What can hang from each mark
tubil: bizetet mema muge ruka
muge: kipi sepato
ruka: kipi tubil
sepato: bizetet mema muge
mema: sepato tubil
bizetet: kodo sepato tubil
kipi: muge

Every row comes from one small tree of marks. The marks that hang from a mark follow it in brackets, in alphabetical order. Every link used is in the known rows. Which tree was each row made from?
Known rows
ruka(kipi(muge(sepato(bizetet(kodo tubil) mema)))): [-.10 -.03 .00 .27 -.15 .06 -.21 .50 .34 .46 -.01 -.24 -.56 .08 -.07 -.02 .32 .04 .29 .27 .23 -.33]
kipi(muge(sepato(bizetet mema(tubil)))): [-.02 -.09 .04 .36 -.11 .30 -.11 .23 .18 .19 -.05 -.20 -.40 -.17 -.20 .04 .08 -.13 .29 .31 .19 -.06]
bizetet(kodo sepato(mema(tubil(muge(kipi))))): [.00 -.14 -.03 -.02 -.37 .47 -.12 .53 .14 .16 -.18 .11 -.23 .06 -.06 -.02 -.04 .06 .06 .11 .18 -.11]
kipi(muge(sepato(bizetet(kodo tubil(ruka))))): [-.14 -.20 -.33 .41 -.02 .00 -.14 .48 .31 .53 -.02 -.34 -.42 .18 -.18 .17 .14 .03 .02 .26 .12 -.31]
kipi(muge): [-.02 -.05 -.08 .04 -.35 .19 -.07 .35 .18 .30 .15 -.17 -.41 -.12 -.11 -.13 .05 -.12 .13 .06 .01 -.29]
sepato(bizetet(kodo tubil) mema muge(kipi)): [-.29 -.22 -.33 -.03 -.12 .02 -.30 .50 .24 .16 .07 .07 -.48 .30 .06 .10 .25 .06 .02 .14 .04 -.19]
ruka(kipi tubil(bizetet(kodo sepato) muge)): [.11 -.01 .00 .05 -.35 .08 -.25 .63 .26 .51 -.06 -.18 -.42 -.11 .12 -.15 .03 .11 .08 -.06 .12 -.11]
kipi(muge(sepato(bizetet(kodo tubil)))): [-.15 -.04 -.24 .42 -.05 -.04 -.18 .43 .30 .49 .05 -.21 -.47 .09 -.05 .14 .21 .06 .13 .18 .06 -.25]
tubil(bizetet(kodo sepato(mema)) muge ruka): [-.05 -.05 -.13 -.04 -.43 .28 -.33 .51 .22 .29 -.18 -.02 -.34 .19 -.06 .06 .03 -.12 -.06 .16 .13 -.20]
muge(sepato(bizetet(kodo) mema)): [-.08 .06 -.20 .27 -.09 .04 -.26 .33 .24 .21 -.04 -.06 -.43 .01 -.07 .07 .16 -.13 .15 .30 .13 -.12]
bizetet(kodo sepato(mema(tubil))): [-.07 -.12 -.03 -.04 -.24 .30 -.36 .34 .12 .05 -.24 .06 -.17 -.02 -.21 -.04 .06 .02 .09 .20 .09 .04]
ruka(tubil): [-.01 -.14 -.04 -.05 -.24 -.01 -.17 .37 .10 .27 .09 -.21 -.29 -.18 -.09 -.18 .02 -.07 .13 -.01 -.04 -.12]
muge(sepato(mema)): [-.11 .01 -.04 .09 -.30 .18 -.27 .19 .14 .13 .00 -.12 -.43 -.02 -.10 -.06 .13 -.24 .26 .21 .09 -.26]
tubil(muge ruka(kipi)): [.09 -.27 -.01 .00 -.46 .36 -.05 .47 .16 .42 -.15 -.31 -.44 -.03 -.04 -.16 -.10 -.15 .07 .04 .14 -.46]
kipi(muge(sepato(bizetet(kodo) mema(tubil)))): [.02 -.03 -.05 .35 -.01 .22 -.11 .32 .25 .29 -.06 -.16 -.35 -.06 -.17 .07 .19 .00 .25 .33 .18 -.09]
sepato(mema(tubil)): [-.03 -.14 .09 -.12 -.27 .31 -.25 .21 .01 .05 -.15 -.07 -.24 -.10 -.19 -.10 .10 -.10 .22 .15 -.01 -.13]
sepato(bizetet mema muge): [-.19 -.19 -.14 .04 -.22 .17 -.32 .24 .18 .01 .04 .02 -.49 -.01 .01 .00 .07 -.23 .10 .16 .06 -.05]
ruka(tubil(mema(sepato(muge)))): [-.09 -.25 -.09 .08 -.22 .17 -.33 .42 .20 .21 -.12 -.16 -.42 -.28 .11 -.21 -.03 .02 .13 -.19 .00 -.14]
muge(sepato(bizetet mema(tubil))): [-.05 -.10 -.04 .29 -.08 .24 -.25 .17 .09 .08 -.18 -.13 -.35 -.15 -.16 .06 .05 -.14 .25 .30 .14 .00]
muge(kipi sepato(bizetet mema)): [-.12 .00 -.25 .23 -.18 .14 -.12 .39 .18 .11 .06 -.07 -.51 -.06 -.07 .04 .02 -.18 .14 .29 .23 -.15]
kipi(muge(sepato(bizetet(kodo) mema))): [-.04 .08 -.12 .33 -.11 .10 -.12 .39 .33 .33 .08 -.12 -.47 .00 -.10 .04 .19 -.12 .20 .32 .20 -.18]
ruka(kipi(muge(sepato)) tubil(mema)): [.21 -.13 .13 .29 -.29 .20 -.06 .43 .27 .53 -.02 -.47 -.48 -.40 -.03 -.33 .03 .07 .37 -.02 .20 -.28]
mema(sepato(bizetet(kodo) muge(kipi)) tubil(ruka)): [-.17 -.36 -.57 .21 .12 .22 -.10 .57 .25 .16 -.20 -.13 -.39 .09 -.07 .12 -.02 .13 -.16 .15 .16 -.13]
tubil(bizetet mema ruka(kipi(muge))): [.17 -.11 -.10 .05 -.38 .30 -.14 .49 .21 .50 -.17 -.42 -.52 -.23 -.09 -.21 .04 .04 .10 .04 .14 -.38]

Write each row's tree
[.07 -.29 -.15 .19 -.18 .16 -.17 .66 .29 .60 -.29 -.35 -.43 -.06 -.13 -.09 .06 .21 .02 .10 .18 -.31]
sepato(bizetet(kodo tubil(mema ruka(kipi(muge)))))
[.12 -.02 -.14 .10 -.35 .33 -.24 .69 .26 .57 -.43 -.27 -.53 -.11 .13 -.12 .01 .13 .02 -.08 .14 -.48]
tubil(bizetet(kodo) mema(sepato) muge ruka(kipi))
[-.23 -.25 -.40 .04 -.36 .24 -.22 .37 .19 .01 .09 .04 -.47 .02 .02 -.04 -.11 -.08 -.06 .03 .11 -.09]
bizetet(sepato(muge(kipi)))
[-.09 .06 -.34 .23 -.08 .06 -.11 .48 .25 .20 .06 -.04 -.47 .07 -.05 .07 .13 -.06 .11 .31 .21 -.16]
muge(kipi sepato(bizetet(kodo) mema))
[-.04 -.27 .03 .00 -.29 .21 -.23 .64 .24 .47 -.26 -.19 -.42 .21 -.05 .00 .11 -.01 .06 .18 .19 -.37]
sepato(bizetet(kodo tubil(muge ruka(kipi))) mema)
[.02 -.10 .14 .29 -.24 .15 -.14 .38 .20 .32 .03 -.18 -.42 -.14 .02 -.01 -.03 -.22 .26 .12 .18 -.09]
ruka(tubil(muge(sepato(bizetet mema))))
[.13 .11 .14 .08 -.28 .07 -.21 .50 .28 .53 .02 -.29 -.50 .01 .14 -.13 .30 .02 .35 .07 .14 -.35]
ruka(kipi tubil(bizetet(kodo) muge(sepato(mema))))
[-.06 -.06 -.16 .40 -.08 -.01 -.16 .50 .34 .56 -.01 -.31 -.57 .02 -.02 .01 .23 .12 .20 .18 .17 -.33]
ruka(kipi(muge(sepato(bizetet(kodo tubil)))))
[-.23 -.02 -.40 -.10 -.30 .14 -.37 .46 .26 .05 .10 .13 -.50 .21 .07 .05 .19 .02 -.02 .13 .10 -.09]
tubil(bizetet(kodo sepato(mema muge(kipi))))
[-.08 -.05 -.26 .24 .06 .11 -.24 .47 .17 .23 -.29 -.06 -.32 -.17 -.08 .05 .02 .09 .00 .12 .05 -.02]
mema(sepato(bizetet(kodo)) tubil)
[-.32 -.08 -.22 .17 -.12 .01 -.38 .48 .14 .24 -.18 -.06 -.49 -.09 -.03 .07 .01 -.04 .02 .03 .00 -.17]
mema(sepato(bizetet(tubil)))
[-.01 -.36 -.13 .13 -.25 .18 -.31 .51 .13 .40 -.40 -.32 -.44 -.17 -.12 -.10 -.09 .07 .02 .06 .14 -.22]
sepato(bizetet(tubil(mema ruka(kipi))))
[-.06 -.19 -.39 .22 .01 .05 -.18 .70 .32 .29 -.07 -.08 -.47 -.20 .15 -.08 -.04 .20 -.03 -.10 .13 -.04]
ruka(tubil(mema(sepato(bizetet(kodo) muge(kipi)))))
[-.21 -.31 -.39 .07 -.31 .21 -.40 .52 .21 .20 -.16 .05 -.39 .11 .09 -.01 .02 .23 -.05 -.09 .04 -.15]
bizetet(kodo sepato(muge(kipi)) tubil(mema))
[-.05 .04 -.04 .10 -.27 .33 -.24 .38 .08 .31 -.25 -.10 -.43 -.16 .09 .04 .03 .00 .12 -.08 -.05 -.27]
mema(sepato tubil(bizetet muge))
[-.07 -.46 -.10 -.06 -.22 .40 -.34 .37 .23 .07 -.31 -.14 -.30 .13 -.18 -.10 .07 .03 .06 .23 .24 -.10]
bizetet(kodo sepato(mema(tubil(ruka(kipi))) muge))
[-.25 -.22 -.10 -.05 -.41 .29 -.43 .23 .18 -.08 -.01 .10 -.43 .03 -.04 -.07 .00 -.23 .09 .12 .10 -.04]
bizetet(sepato(mema muge))
[-.15 -.32 -.31 .03 -.38 .25 -.15 .69 .20 .40 -.15 -.07 -.30 .29 -.07 .09 -.09 .08 -.17 .05 .13 -.33]
bizetet(kodo sepato tubil(muge(kipi) ruka))
[-.21 -.19 -.39 .18 -.05 .02 -.19 .56 .23 .30 -.08 -.18 -.41 .30 -.17 .17 .17 .01 .01 .34 .20 -.30]
muge(kipi sepato(bizetet(kodo tubil(ruka)) mema))
[-.18 -.50 -.29 .18 -.19 .19 -.39 .34 .15 .24 -.27 -.20 -.41 .01 -.03 .06 -.06 .00 -.05 .01 .01 -.15]
sepato(bizetet(tubil(mema ruka)) muge)
[-.24 -.12 -.03 -.02 -.24 .06 -.39 .36 .09 .15 -.08 -.02 -.40 .02 -.11 .04 .12 -.12 .12 .16 .01 -.13]
sepato(bizetet(tubil) mema)
[-.26 -.22 -.24 -.08 -.41 .31 -.29 .37 .20 -.09 .08 .11 -.46 .07 -.02 -.07 -.03 -.15 .03 .13 .18 -.09]
bizetet(sepato(mema muge(kipi)))
[.05 .12 -.07 .08 -.24 .06 -.09 .56 .24 .46 .17 -.17 -.44 .11 .13 .00 .25 .03 .22 .07 .11 -.33]
ruka(tubil(bizetet(kodo) muge(kipi sepato(mema))))
[-.22 -.34 -.07 -.10 -.54 .40 -.22 .60 .14 .21 -.15 -.03 -.34 .23 -.13 .03 -.12 -.11 -.04 .11 .20 -.31]
bizetet(sepato(mema) tubil(muge(kipi) ruka))
[-.26 -.08 -.21 .19 -.17 .07 -.24 .42 .15 .18 .02 -.08 -.51 .09 -.07 .11 .12 -.08 .17 .24 .15 -.22]
muge(kipi sepato(bizetet(tubil) mema))
[.02 -.02 -.26 .10 -.30 .32 -.15 .54 .13 .31 -.15 .02 -.32 .02 .06 .09 -.02 .18 -.04 .01 .07 -.10]
mema(tubil(bizetet(kodo sepato) muge(kipi)))
[-.18 -.19 -.21 -.16 -.35 .25 -.18 .34 .16 .01 .17 .02 -.49 .11 .02 -.09 .13 -.15 .11 .10 .07 -.28]
sepato(mema muge(kipi))
[.08 .09 -.24 .21 -.19 -.01 -.02 .56 .25 .55 .18 -.24 -.45 .06 .18 .03 .16 .10 .13 -.02 .05 -.33]
ruka(tubil(bizetet(kodo) muge(kipi sepato)))
[.10 -.24 -.29 .46 -.29 .40 .02 .52 .19 .40 -.23 -.25 -.46 -.14 .02 .06 -.28 -.09 -.02 .09 .27 -.27]
tubil(mema muge(kipi sepato(bizetet)) ruka)
